What can hang from each mark:
P: D L Y
L: C P
U: C
H: L T
M: C
C: L M U
T: H
Y: P

Known rows, with every way that one mark hangs from another:
C[U]: [ 0.93 -0.01 -0.12  0.03 -0.43 -0.36 -0.70  0.45 -0.62  0.31  0.57 -0.84
 -1.17 -0.27  1.09  0.15 -0.08 -0.57  1.57  1.78 -0.72 -0.14 -0.34]
H[T]: [ 0.97 -0.29 -0.38 -0.76  0.16 -0.06  0.63  0.28 -1.50 -0.44 -0.28 -0.10
  0.31 -1.17 -0.92  0.31  0.19  0.54  0.91  0.36 -1.02 -0.60 -0.97]
U[C]: [-1.26  0.28 -0.08 -0.77  0.44  0.32 -0.30  0.01  0.29  0.32  0.70  0.93
  0.69  0.94  1.05  0.00  0.05  0.21  0.04 -2.30  0.11  0.10 -0.11]
M[C[L[P[Y]] U]]: [-2.99 -0.63  1.05  2.76  0.15 -1.70 -1.57 -1.23 -0.12  0.28  1.36 -1.54
 -1.91  0.79  3.48 -1.47 -0.60  0.83  4.33  2.85 -1.35  0.38 -1.15]
M[C]: [-1.02 -0.36  0.03  0.99  0.55 -0.08 -0.87  0.30  0.10 -0.11  0.42  0.63
  0.14  0.92  2.14 -0.20 -0.06  0.40  0.00 -1.20 -0.22  0.07 -0.29]
M[C[L[P[D Y]] U]]: [-3.09 -1.33  1.27  3.63 -0.10 -2.11 -2.64 -1.66  0.21  0.25  0.67 -1.61
 -1.39  0.72  3.52 -2.42 -0.38  1.44  3.65  1.18 -1.14 -0.01 -1.56]
P[D L[C] Y]: [-1.39 -1.02  0.58  2.61  0.93 -0.86 -2.60 -1.45  1.44 -0.34  0.67  0.98
  0.21  0.34  1.58 -2.28 -0.38  1.40  1.36 -1.17  0.42 -1.24 -1.08]
M[C[L[P] U]]: [-1.99 -1.04  1.26  1.98 -0.19 -1.60 -1.14  0.07 -0.88  0.33 -0.13 -1.44
 -1.28  0.80  4.24 -1.14 -0.38 -0.17  3.10  3.04 -1.13  0.00 -0.89]
T[H]: [-0.75  0.66  0.06  0.01 -0.66  0.16  0.83  0.19 -0.91 -0.53  0.43  0.23
  0.19 -0.50  0.86 -0.77 -0.13  1.40  0.38 -1.61  0.97  0.92  0.28]
H[L[C[U] P[D]] T]: [-0.81 -2.21  1.26  1.60 -0.40 -1.74 -1.86  0.00 -2.76 -1.09  0.67 -0.82
 -1.05  0.01  4.52 -1.29 -0.19  0.88  1.83 -1.91 -2.41 -1.60 -0.96]
P[L[C] Y]: [-1.32 -0.29  0.27  1.76  1.18 -0.46 -1.61 -1.01  0.79 -0.32  1.61  0.99
 -0.32  0.52  1.65 -1.36 -0.61  0.77  1.92  0.33  0.09 -0.71 -0.76]
T[H[L[C]]]: [-1.85 -0.61  0.49  0.62 -0.45 -0.44 -0.27  0.68 -0.98 -1.46  1.14  0.70
  0.41  0.61  5.00 -1.68 -0.44  1.76  0.05 -3.02  0.46 -0.01  0.81]
H[L[C[U] P[Y]] T]: [-1.65 -0.91  0.87  1.58  0.05 -1.43 -1.39 -0.98 -2.75 -1.00  2.90 -0.82
 -2.19  0.05  3.82 -0.74 -0.64  1.30  3.63 -0.91 -3.00 -0.71 -0.89]
Y[P[D L]]: [-0.44 -2.49  1.16  1.90  0.60 -1.08 -2.60 -1.63 -0.35 -0.05 -0.89 -0.05
  0.85  0.14 -1.44 -1.65 -0.35  0.53  0.56  0.66  0.75 -0.50 -0.54]
L[C[M U] P[D Y]]: [-1.59 -0.35 -0.48  3.08  0.25 -0.92 -1.60 -0.72 -0.55 -0.11  4.52 -0.37
 -2.30 -0.08  3.15 -1.56 -0.89  1.47  2.84 -2.05 -1.59 -0.51 -0.54]
C[L M U]: [ 1.39 -0.66 -1.54  0.26  0.28 -1.25 -0.30  1.23 -0.59  0.38  1.09 -2.01
 -0.59 -1.12  2.46 -1.34 -0.17 -0.20  3.54  6.92 -0.62 -1.17 -0.56]
Y[P[D L[C]]]: [-1.14 -2.78  1.29  2.37  0.63 -0.76 -2.90 -1.15  0.65 -0.30  0.17  0.96
  0.98  0.63  0.59 -1.71 -0.82  0.64  0.40 -2.21  0.63 -0.84 -0.55]
U[C[L[P] M]]: [-2.50 -0.33 -0.43  0.33  0.88 -0.91  0.49  0.24 -1.03  0.41  1.78 -0.42
  0.36  0.52  2.76 -1.56 -0.27  0.57  2.25  1.82 -0.42 -0.44 -0.22]
U[C[L[P[D Y]] M]]: [-3.48 -0.51 -0.43  1.98  0.97 -1.40 -0.95 -1.60  0.19  0.28  2.52 -0.61
  0.32  0.40  2.08 -2.79 -0.17  2.27  2.69  0.00 -0.43 -0.51 -0.85]
P[D L[C[M U]] Y]: [ 0.36 -1.02 -1.26  2.81  1.36 -1.29 -2.86 -0.29 -0.22 -0.17  3.26  0.01
 -1.00 -0.47  3.27 -2.53 -0.55  1.12  3.56  2.51 -0.55 -1.92 -1.19]
H[L T]: [ 0.65 -1.26 -0.17 -0.53  0.38 -0.92 -0.31  0.04 -2.33 -1.07 -0.71 -0.62
  0.43 -0.51  1.26 -0.49  0.41  0.90  0.74  1.72 -1.32 -1.16 -0.48]

Rows:
[-2.22 -0.94  1.22  2.84 -0.63 -1.98 -1.79 -1.91  0.23  0.40  0.40 -2.25
 -1.59 -0.15  1.34 -2.13 -0.26  1.08  3.71  2.42 -0.95 -0.14 -1.34] -> C[L[P[D Y]] U]
[ 1.34 -0.70 -1.34  1.08  1.22 -0.79 -1.33  1.57 -1.39 -0.01  2.56  0.20
 -0.84 -0.38  3.94 -1.28 -0.61 -0.48  3.07  4.29 -0.52 -1.85 -0.50] -> P[L[C[M U]]]
[-0.62 -0.98 -0.29  2.27 -0.03 -0.83 -1.08  0.61 -1.32 -0.15  3.06 -0.35
 -1.69 -0.19  3.82 -1.19 -0.59  0.45  1.67 -1.81 -1.37 -0.91 -0.27] -> L[C[M U] P[D]]
[-2.98 -1.71  1.49  2.79  0.07 -1.67 -1.46 -0.76  0.43 -0.04 -1.38 -0.74
  0.44  0.96  3.24 -2.29  0.00  0.99  0.86 -0.16 -0.11 -0.32 -0.95] -> M[C[L[P[D]]]]
[-1.34 -0.91 -0.40  2.82  0.15 -2.02 -1.20 -1.11 -0.59  0.35  2.34 -2.42
 -1.67 -0.78  1.96 -2.55 -0.29  1.43  4.38  4.30 -1.26 -0.76 -0.99] -> C[L[P[D Y]] M U]
[-0.98 -0.59  0.39  0.58 -0.90 -0.81 -0.85  1.11 -1.52 -1.16  1.77 -0.10
 -0.84  0.37  5.98 -1.48 -0.52  1.21  1.61 -1.17 -0.23 -0.21  0.46] -> T[H[L[C[U]]]]
[-3.53 -0.06  1.30  2.41 -0.81 -1.25 -0.99 -0.82 -2.11 -1.14  3.56 -0.31
 -2.34  0.71  5.39 -1.87 -1.00  2.23  3.11 -2.51 -1.17  0.81  0.45] -> T[H[L[C[U] P[Y]]]]
[ 1.13 -0.23 -1.65  0.49  0.34 -0.12 -0.49  1.72 -0.66 -0.08  3.58  0.05
 -1.20 -0.41  3.56 -0.34 -0.67 -0.11  2.06  0.60 -0.98 -1.01 -0.14] -> L[C[M U]]
[-1.44 -0.09 -0.44  1.31  0.56 -0.07  0.50  0.69 -1.23 -0.37  3.29  0.63
 -0.96  0.17  2.80 -0.49 -0.78  0.44  0.73 -2.19 -0.97 -0.31  0.44] -> L[C[M] P]
[-0.78 -1.25 -0.58  0.81  0.96 -1.01  0.07  0.80 -3.61 -1.40  2.63  0.01
 -0.53 -0.31  4.11 -0.99 -0.41  1.25  1.53 -0.36 -2.32 -1.50  0.01] -> H[L[C[M] P] T]
[-2.67 -1.60  1.14  2.46  0.31 -1.42 -1.73 -1.79 -1.50 -1.40  1.41 -0.08
 -0.58  0.27  2.71 -1.83 -0.27  2.51  1.38 -4.20 -2.02 -1.00 -0.93] -> H[L[C P[D Y]] T]
[ 0.38 -1.38 -1.02  1.90  1.47 -0.81 -1.77  0.67 -0.16 -0.42  1.30  0.86
  0.87 -0.29  3.09 -2.30 -0.20  0.72  0.76  1.05  0.40 -2.26 -0.60] -> P[D L[C[M]]]
[-1.97 -1.32  1.07  2.09  0.24 -1.81 -1.52 -2.37 -2.42 -1.13  0.39 -1.02
 -0.63 -0.22  0.83 -1.83  0.25  2.50  1.61 -0.86 -1.84 -0.70 -0.87] -> H[L[P[D Y]] T]
[-0.86 -0.40 -1.59 -0.50  1.09 -0.53  0.16  0.81  0.22  0.31  1.44 -0.22
  1.29  0.10  2.58 -1.54  0.03  0.68  1.91  2.83  0.20 -0.98 -0.43] -> U[C[L M]]
[-0.55 -0.18 -0.49  1.29  0.15 -0.38 -0.13  1.04 -1.94 -0.04  3.97 -0.17
 -2.13 -0.04  3.79 -0.28 -0.86 -0.12  2.43 -0.49 -1.66 -0.41  0.09] -> L[C[M U] P]
[-0.50 -1.12  0.14  1.15  0.02 -1.27 -1.60  0.70  0.43  0.30 -0.50 -1.29
 -0.35  0.40  3.94 -1.09 -0.16 -0.20  2.89  4.18 -0.48 -0.52 -1.15] -> M[C[L U]]
[-2.53 -0.57  1.19  3.06 -0.55 -0.87 -2.05 -1.47  0.34 -0.05  2.68 -0.28
 -2.18  0.50  2.41 -1.15 -0.77  1.15  2.17 -3.87 -1.37  0.01 -0.81] -> L[C[U] P[D Y]]
[-0.30 -0.58 -0.48  1.06  0.04 -1.55  0.05  0.51 -1.78  0.32  1.49 -2.22
 -1.49 -0.68  2.65 -1.33 -0.40 -0.25  3.78  5.99 -1.13 -0.57 -0.37] -> C[L[P] M U]
[-1.63 -1.41  1.10  0.68  0.15 -0.98 -0.21 -0.03 -2.64 -1.32  0.96  0.10
 -0.43  0.36  3.37 -0.55 -0.29  0.98  0.80 -2.16 -2.00 -1.03 -0.26] -> H[L[C P] T]
[-1.16 -0.17 -0.70  1.89  0.32 -1.66 -0.32 -0.76 -1.24  0.34  2.81 -2.22
 -2.19 -0.71  2.00 -1.71 -0.62  0.77  4.98  5.55 -1.50 -0.19 -0.68] -> C[L[P[Y]] M U]
[-2.65 -0.15  1.13  2.58 -0.13 -0.80 -1.08 -2.39  0.02 -0.10  1.05 -0.34
 -1.02  0.28 -0.49 -1.24 -0.20  1.61  0.82 -2.81 -0.55  0.46 -0.43] -> L[P[D Y]]
[-2.87 -0.91  1.71  1.88 -0.92 -1.44 -0.53 -0.95 -2.62 -1.20 -0.32 -0.52
 -0.20  0.48  3.38 -2.53  0.08  2.32 -0.24 -2.52  0.34  0.30  0.68] -> T[H[L[P[D]]]]
[ 0.44 -0.84  0.35  0.83  0.53 -0.73 -1.71  0.83 -0.50  0.02  0.78  0.25
 -0.87  0.24  3.35 -0.82 -0.52 -0.76  2.39  2.34 -0.33 -1.28 -0.74] -> P[L[C[U]]]
[-0.52 -1.02 -1.15  2.73  1.75 -0.91 -2.17 -0.66  0.48 -0.44  2.77  0.87
  0.16 -0.17  2.31 -2.65 -0.43  1.66  1.96  0.79  0.16 -1.78 -0.80] -> P[D L[C[M]] Y]
[-3.70  0.23  1.30  1.91 -0.41 -1.21 -0.02 -1.91 -2.53 -1.19  1.89 -0.56
 -1.27  0.51  2.70 -1.88 -0.41  2.68  1.61 -1.40 -0.32  1.24  0.79] -> T[H[L[P[Y]]]]
